Each row was made from one walk, in order. Every step used is in the known rows, and no mark comes twice. Write each row's walk.
Known rows
livor > denog > soti > zapuvaf > duteka: [-0.28 -5.82  0.03  0.25  1.41  0.60  2.32 -0.52 -1.19 -2.63 -0.98  1.48
  0.03  1.84  0.02  3.01  1.02 -2.02 -1.67  3.68 -2.84  1.07 -0.29 -1.08
  3.22]
denog > febop > zapuvaf > soti: [ 0.17  5.08  0.83 -0.06  0.91  0.39 -1.62  0.04 -0.60  1.35 -1.88 -3.71
 -0.67 -1.92  3.41  0.09 -0.33 -2.00 -2.03  0.45  0.59  1.44  0.03 -0.91
 -0.09]
febop > denog: [-0.48 -1.35 -0.46 -1.38  1.07 -0.79  0.74 -2.04 -0.58  1.64  1.41  5.00
 -0.02 -0.08 -0.05 -0.46 -0.76  0.13  1.91  0.19  1.76 -0.18  0.60  0.66
  0.76]
livor > denog > duteka > zapuvaf > govuli: [ 0.01 -1.82 -0.53  0.06 -2.32  0.83 -1.43 -0.35  2.84 -1.77 -0.13  0.37
  0.21 -2.13 -1.30 -1.06  1.40  2.73  0.20 -1.17 -3.50 -0.28  2.65  0.47
 -3.75]
duteka > zapuvaf > livor > denog: [ 0.10  1.77  0.86  4.00  2.00  0.51 -1.74  1.27  0.24 -1.25 -0.81  2.66
  0.50 -1.49 -0.52 -1.09 -1.05 -0.79  0.48 -1.44 -2.28 -0.20 -1.80 -0.47
  0.07]
duteka > denog > soti > zapuvaf: [-0.55  1.08  2.49 -3.80  0.45  0.78  0.98 -3.86 -1.00 -0.48 -0.57  0.15
  0.36  2.49 -0.34  3.38 -0.34 -1.55 -0.04  4.33  1.43  0.70 -1.58 -0.71
  3.43]
denog > febop > zapuvaf > duteka: [-0.11 -7.19  0.05 -0.25  1.21 -0.08 -1.31  0.45 -0.83  1.48 -1.17 -4.97
 -0.87 -2.04  3.14 -0.12  0.74 -2.42 -2.84  0.52 -0.64  0.90  0.72 -1.09
 -1.13]
soti > denog > livor: [-0.24 -0.15 -0.02 -1.46  0.90 -0.73  0.67  7.14 -1.00  0.56  3.85 -0.16
  0.48  2.22  1.24 -3.16 -0.21  0.40 -0.74 -1.90  2.74 -0.29  0.18  0.47
  0.14]
livor > denog > duteka: [-1.04 -1.04 -1.13 -0.22 -4.45 -0.56  2.61 -1.26 -0.43 -2.40  1.33  1.42
 -0.28 -1.59 -0.45 -0.08  1.89  3.01  0.34 -0.75 -2.81 -0.09 -0.63  0.80
  0.28]
livor > denog > duteka > zapuvaf: [-0.25 -0.75  0.99  0.68 -2.70  0.74 -2.75 -0.95 -0.37 -1.72  1.29  0.05
  0.50 -2.29 -0.75 -0.66  1.73  1.95  0.43 -1.63 -2.73 -0.10  0.79 -0.03
  0.38]
febop > zapuvaf: [-0.41 -2.16  0.21 -0.91  2.07  0.71 -1.99 -2.13 -0.13  1.51  1.31 -2.90
 -0.39 -3.09 -0.27 -1.41 -1.04 -2.00 -1.58  1.74  0.84  0.01 -0.62 -0.76
 -0.02]
febop > zapuvaf > livor > denog: [-1.59  0.62 -0.31  2.74  1.61  0.55 -0.13  0.81  0.19 -0.08 -0.59  1.67
 -0.83 -3.30 -0.23 -1.25 -1.32 -1.57 -1.22  0.10 -2.38 -0.20 -3.71 -0.48
 -0.22]
livor > denog: [-0.83 -1.12 -0.56 -0.27  1.16 -0.53  2.14 -1.48 -0.44 -2.35  1.91  2.89
  0.08 -0.75 -0.28 -0.35 -0.25 -0.13  0.22  0.43 -2.21  0.22 -0.46  0.63
  0.25]
zapuvaf > soti > denog: [-0.30  5.99 -0.41 -0.10  1.03 -0.51  0.74  3.75 -0.74 -0.71 -0.30 -0.67
 -0.36  1.35  0.34 -3.55 -0.68 -0.63 -1.28  0.11  3.05  0.26  0.96  0.53
  1.49]
govuli > zapuvaf: [ 2.34 -0.79  0.26 -0.37  2.30  0.48  0.05 -1.76  0.29  0.63  1.12 -2.68
  0.31  2.91  0.35 -4.01 -0.64 -0.61  0.58 -2.16  1.13 -0.05 -1.40  1.70
  0.02]
zapuvaf > duteka > denog > livor: [-0.80 -3.68  1.05 -5.43  0.54 -1.17  1.38  2.54  0.06  0.67  2.82 -0.46
  0.22  0.75  0.57 -0.93  0.97  1.28 -0.33 -1.37  0.92  0.01  0.61  0.00
 -0.14]
soti > zapuvaf: [ 1.29 -0.82  0.28  0.17  2.22  0.77  1.12 -2.22 -1.04 -0.56  0.89 -0.35
  0.11  1.83  0.43  4.19 -0.77  0.51 -0.01  2.81  1.25 -0.30 -1.00 -0.97
  0.43]
zapuvaf > soti: [ 1.33  5.85  0.02  0.21  1.60 -0.57  1.24 -0.92  0.17 -0.60 -0.72 -0.06
 -0.04  0.20 -0.25 -0.60 -0.67 -0.01  0.05  0.69  1.45  0.72  0.85 -0.17
  1.25]
zapuvaf > livor > denog: [-0.35  1.37 -0.70  3.39  1.05 -0.61  2.54  0.95  0.00 -1.47 -0.67  3.59
 -0.29 -0.70 -0.31 -0.69 -1.22 -0.04  0.51 -0.58 -1.86 -0.23 -3.07  0.18
 -0.01]
livor > denog > febop: [-0.70 -0.81  0.33  0.30 -0.22 -0.92  2.20 -0.13 -1.19 -1.55  0.26  0.52
 -0.22  0.33  4.07  1.36  0.32 -0.53  0.04 -0.73 -2.40  0.95 -0.71  0.48
 -1.22]
zapuvaf > febop > denog: [-0.04 -0.58 -0.43 -0.62  1.19 -1.37  1.38 -0.79  0.16  0.86  0.87  3.77
 -0.22  0.07 -4.37  0.69 -0.89  0.18  2.17  0.25  1.74 -1.69  1.48 -0.22
 -0.74]
duteka > zapuvaf > govuli > denog: [-0.06 -0.29 -3.90  0.22  1.52  0.39 -2.44 -1.00  3.03  0.45  0.21 -1.08
  0.13 -0.38 -0.13  2.68 -0.86 -0.17  0.07  1.59 -0.17 -0.45  4.02  1.08
 -3.43]
livor > denog > duteka > zapuvaf > soti: [ 0.17  6.20  0.96  0.92 -2.04  0.93 -2.33  0.14  0.07 -2.12 -0.58  0.35
  0.32 -1.97 -0.76 -0.68  1.55  1.83 -0.15 -1.58 -2.25  0.64  1.13 -0.40
  1.73]
denog > febop > zapuvaf: [-0.41 -1.95  0.82 -0.46  0.55  0.39 -2.08 -0.95 -0.95  2.18 -0.28 -4.54
 -0.48 -2.20  3.65  0.28 -0.49 -2.44 -1.86  0.56  0.33  0.86 -0.55 -0.72
 -1.33]
duteka > zapuvaf: [ 1.80 -0.76  1.58  0.64  2.48  0.58 -4.11 -1.67 -0.17  0.17  0.93 -1.53
  0.97 -0.81 -0.78 -1.00 -0.47 -1.03  0.73 -0.02  0.92 -0.14  1.75 -0.57
  0.33]
livor > denog > soti > zapuvaf: [-0.54 -0.30  0.96  0.18  0.99  0.91  1.96 -1.77 -1.25 -2.51 -0.15  2.53
  0.46  1.99 -0.21  3.80 -0.05 -1.88 -0.66  3.94 -2.16  0.99 -1.94 -0.71
  3.65]

Which walk is each row?
[ 1.70 -1.77  0.07  0.01  2.37  0.58 -2.70 -0.89  2.88 -0.02 -0.34 -1.16
  0.78 -0.69 -1.09 -1.28 -0.59  0.11  0.30  0.14 -0.06 -0.27  3.61 -0.04
 -3.73]  duteka > zapuvaf > govuli
[ 0.03  1.93  1.78  3.74  0.87  0.45 -1.41  0.83 -0.31 -1.37 -2.57  2.70
  0.87 -0.28 -1.04 -1.40 -0.61 -3.68  0.21  0.39 -2.47  1.28 -1.76 -0.34
  3.43]  duteka > zapuvaf > livor > denog > soti
[-0.02 -3.05 -1.14 -1.31  1.95  0.62 -0.81 -1.43  2.87  1.07 -0.06 -2.37
 -0.56 -2.72 -0.80 -1.49 -1.05 -0.78 -1.55  1.54 -0.19 -0.17  1.49 -0.20
 -3.98]  febop > zapuvaf > govuli
[-1.47 -6.24 -2.93 -0.14  0.68 -0.20 -1.47  0.33 -0.46  1.92 -0.89 -4.91
 -1.18 -1.97  3.97  2.69  0.66 -2.71 -3.20  1.69 -0.79  0.78  1.38 -0.25
 -1.11]  govuli > denog > febop > zapuvaf > duteka
[-0.04  0.07  0.75  0.64 -2.82  0.75 -4.06  2.24 -0.87 -0.01  0.85 -2.82
  0.36 -0.56 -0.45 -3.28  1.15  1.34 -0.47 -1.71  1.48 -0.42  1.63  0.16
  0.56]  soti > denog > duteka > zapuvaf
[-0.10 -0.29 -0.09 -0.40  1.81 -0.12  1.45 -0.94 -0.50  0.45  0.82  3.66
 -0.31  1.44 -4.01  4.48 -0.98  0.77  1.57  1.66  1.78 -2.11  0.37 -1.37
 -0.23]  soti > zapuvaf > febop > denog
[ 0.30 -2.19 -0.44 -0.66 -2.35  0.76 -2.67 -0.88  2.64  1.09 -0.55  2.01
  0.12 -1.55 -1.14 -0.89  1.05  2.76  1.24 -1.51 -0.59 -0.58  3.51  0.57
 -3.30]  febop > denog > duteka > zapuvaf > govuli
[-0.08  0.44 -1.93  0.84 -3.02  0.68 -3.69 -1.53  0.01  0.59  0.91 -2.53
  0.37 -1.38 -0.10  2.34  1.32  1.61  0.55 -0.28  0.10 -0.33  2.36  0.55
  0.24]  govuli > denog > duteka > zapuvaf
[ 0.15 -3.43  1.41 -5.44  1.28 -0.28  0.62  2.76  0.55  1.12  2.89 -2.01
  0.39  2.82  1.04 -3.56  0.92  1.08 -0.49 -3.49  0.74  0.02 -0.80  1.22
 -0.34]  govuli > zapuvaf > duteka > denog > livor
[ 1.17 -0.67  1.18  0.74 -2.46  0.60 -3.51 -1.40 -0.20 -0.01  0.61 -2.43
  0.57 -1.55 -1.03 -0.87  1.59  1.75  0.63 -1.32  0.06 -0.12  1.51 -0.45
  0.40]  denog > duteka > zapuvaf
[-0.19  1.63  0.52  3.69  0.27  0.06  2.26  1.93 -1.45 -0.91 -2.21  1.57
 -0.52  1.58  4.71  4.60 -0.64 -0.06 -0.43 -0.41 -2.19  0.50 -3.83 -0.69
 -1.33]  soti > zapuvaf > livor > denog > febop
[-0.84 -1.57 -1.00 -1.09 -4.32 -0.70  1.17 -1.93 -0.56  1.13  0.98  3.43
 -0.38 -0.89 -0.29 -0.03  1.36  3.11  1.73 -1.21  0.87 -0.15  0.39  0.74
  0.63]  febop > denog > duteka
[-0.87  0.76  1.67 -5.59  0.19 -0.88  1.03  1.26  0.08  1.00  3.64  0.31
  0.67  0.92  0.51 -0.77 -0.15  1.47  0.73 -1.41  1.82 -0.09 -0.57  0.41
 -0.21]  duteka > denog > livor
[-0.85 -3.70  1.23 -4.07 -0.69 -1.48  1.40 -1.25 -0.88  0.41 -1.06 -2.78
 -0.65  0.75  4.15  0.87  1.00 -0.14 -0.60 -0.35  0.37  0.88  0.68  0.37
 -1.32]  zapuvaf > duteka > denog > febop
[-0.66  1.16 -1.00  3.00 -4.43 -0.53  2.90  0.78 -0.08 -1.39 -0.98  2.22
 -0.63 -1.63 -0.47 -0.25  1.09  2.94  0.45 -1.90 -2.59 -0.40 -2.68  0.25
 -0.07]  zapuvaf > livor > denog > duteka
[ 0.64  2.58  0.63  4.39 -2.37  0.73 -3.11  4.60 -0.50  0.96 -2.01 -1.71
 -0.04 -0.55 -0.48 -3.17  0.11  1.20 -0.35 -2.78  1.76 -0.64 -1.02 -0.39
  0.19]  soti > denog > duteka > zapuvaf > livor
[-1.50  6.44  1.89 -3.57  0.21  0.40 -1.74 -1.26 -0.31  1.60 -1.74 -3.78
 -0.99 -2.31  3.18 -0.07 -0.31 -1.65 -1.94  0.55  1.04  1.25 -0.63 -0.51
 -0.11]  duteka > denog > febop > zapuvaf > soti
[ 0.84  0.19  0.81 -0.53  0.86 -0.46  0.59 -0.89  0.07  0.98 -0.88  2.05
  0.60  3.04 -4.10 -2.59 -0.35 -2.73  2.05 -0.37  1.06 -0.41 -0.11  0.80
  2.67]  govuli > zapuvaf > febop > denog > soti
[ 0.89 -0.16  0.45 -1.65  1.71 -0.55  0.67  4.30  0.61  1.96  3.26  2.23
  0.66  3.19 -2.52 -2.15 -0.48  1.11  2.16 -4.27  1.47 -1.69 -0.30  0.47
 -0.88]  govuli > zapuvaf > febop > denog > livor
[-0.87 -0.73 -5.39 -0.39 -4.75 -0.65  2.14 -1.26  2.34 -0.07 -0.08 -1.19
 -0.70 -0.55  0.13  3.17  1.33  3.55  0.10  0.65 -0.65 -0.56  2.56  1.83
 -3.22]  zapuvaf > govuli > denog > duteka
[-0.52 -0.77 -5.38 -0.46  0.75 -0.72  1.94 -1.31  2.89  0.35  0.23 -0.30
 -0.44  0.40  0.30  3.09 -0.90  0.45  0.15  2.42  0.28 -0.57  2.98  1.72
 -3.50]  zapuvaf > govuli > denog
[-0.50  1.63  0.44  3.07  0.15 -0.63  2.37  0.31 -0.33 -1.61 -2.45  3.61
  0.43  0.31 -0.75 -1.09 -0.64 -3.05  0.30  1.17 -2.19  1.19 -2.69  0.28
  3.38]  zapuvaf > livor > denog > soti
[-0.10  3.60  2.11  0.63  0.38  0.53  1.25 -1.06 -0.61  0.55 -3.42  1.03
  0.12  2.26 -0.35  2.92 -1.19 -1.40  0.20  2.80  1.66  0.20 -4.08 -0.97
  2.72]  duteka > denog > soti > zapuvaf > livor
[ 0.95 -0.38 -0.07 -0.75  2.03 -0.38  0.45 -0.45  0.56  1.24  0.82  1.84
 -0.06  2.24 -3.79 -2.25 -0.98 -0.08  2.31 -2.20  1.52 -1.79 -0.08  0.74
 -0.73]  govuli > zapuvaf > febop > denog
[-0.74 -0.54  0.51 -0.16  0.10 -0.64  2.25 -1.74 -0.63 -2.29 -0.13  2.89
  0.68  0.31 -0.88 -1.02  0.17 -2.87  0.11  2.15 -2.39  1.49 -0.53  0.45
  3.57]  livor > denog > soti
[ 0.17  0.70  0.73  3.52  0.81  0.16 -1.28  1.64 -0.47  2.89 -3.02 -3.24
 -0.73 -1.82  3.22 -0.04 -1.49 -2.19 -1.55 -0.72  0.84  0.36 -3.17 -1.03
 -1.50]  denog > febop > zapuvaf > livor
[-0.19 -0.09  0.88 -3.97  0.45  0.81  2.01 -2.86  2.21 -0.64 -1.71  0.26
  0.09  2.22 -0.80  2.89 -0.44 -0.43 -0.19  4.21  0.34  0.34  0.44 -0.14
 -0.95]  duteka > denog > soti > zapuvaf > govuli
[ 1.06 -0.37  1.24  0.26  1.20  0.84  1.20 -2.49 -1.35 -0.67 -0.69 -0.05
  0.61  2.76 -0.16  3.66 -0.29 -2.05 -0.21  4.41  0.83  0.81 -1.08 -0.99
  3.37]  denog > soti > zapuvaf
[-0.86  0.13 -4.25  0.09 -4.74 -0.73  1.50 -1.86 -0.12  0.08  0.98 -1.48
 -0.42 -0.56  0.50  3.32  1.37  2.67  0.39  0.82  0.22 -0.20  1.02  1.51
  0.21]  govuli > denog > duteka
[ 0.60  1.68 -0.12  3.14  1.86  0.45  1.71  1.17  0.44 -0.83 -0.79  1.73
 -0.04  1.55  0.30 -3.50 -1.15 -0.49  0.48 -2.99 -2.33 -0.35 -4.56  1.43
 -0.21]  govuli > zapuvaf > livor > denog
[ 1.24 -6.35 -0.35  0.38  2.49  0.22  1.58 -0.88 -0.76 -0.77 -0.15 -1.26
 -0.31  1.67  0.35  3.37  0.46  0.13 -1.40  2.51  0.32 -0.13  0.46 -1.24
  0.39]  soti > zapuvaf > duteka
[-0.49 -0.71 -0.90 -0.59 -4.31 -1.19  1.97 -0.85  0.08  0.58  0.39  2.27
 -0.38 -0.93 -4.29  0.75  1.20  3.33  2.12 -1.19  0.69 -1.75  1.26 -0.15
 -0.58]  zapuvaf > febop > denog > duteka
[-0.78 -0.26 -0.98 -0.40 -4.49 -0.50  1.08  2.45 -1.18 -0.30  0.86 -1.74
 -0.34  0.21 -0.04 -2.86  1.41  2.27 -0.74 -1.18  1.97 -0.46  0.36  0.79
  0.38]  soti > denog > duteka
[ 0.28  5.91  1.59  1.04  0.56  0.20 -2.99  4.80 -1.66  0.27 -1.91 -3.27
 -0.03  1.56  4.33 -1.95  0.03 -1.56 -1.39 -1.60  2.08  1.07  1.89 -0.36
 -0.15]  duteka > zapuvaf > soti > denog > febop
[ 1.58  2.00  0.98  4.71 -2.02  0.48 -2.78  1.09  0.13  1.03 -2.31 -1.45
  0.32 -1.21 -0.84 -0.93  0.22  1.54  0.80 -2.45  0.61 -0.49 -1.25 -0.76
  0.05]  denog > duteka > zapuvaf > livor
[-0.11 -0.44  0.08 -1.59  1.08 -1.32  1.37  4.08  0.16  1.50  3.38  3.95
  0.47  1.14 -2.98  0.45 -0.44  1.36  2.01 -1.95  1.52 -1.52  1.17 -0.57
 -0.88]  zapuvaf > febop > denog > livor
[ 1.89  6.18  1.65  1.03  2.58  0.80 -3.50 -0.67  0.29 -0.39 -0.86 -1.15
  0.67 -0.55 -0.65 -1.21 -0.49 -0.79  0.23 -0.15  1.07  0.67  1.99 -0.81
  1.49]  duteka > zapuvaf > soti
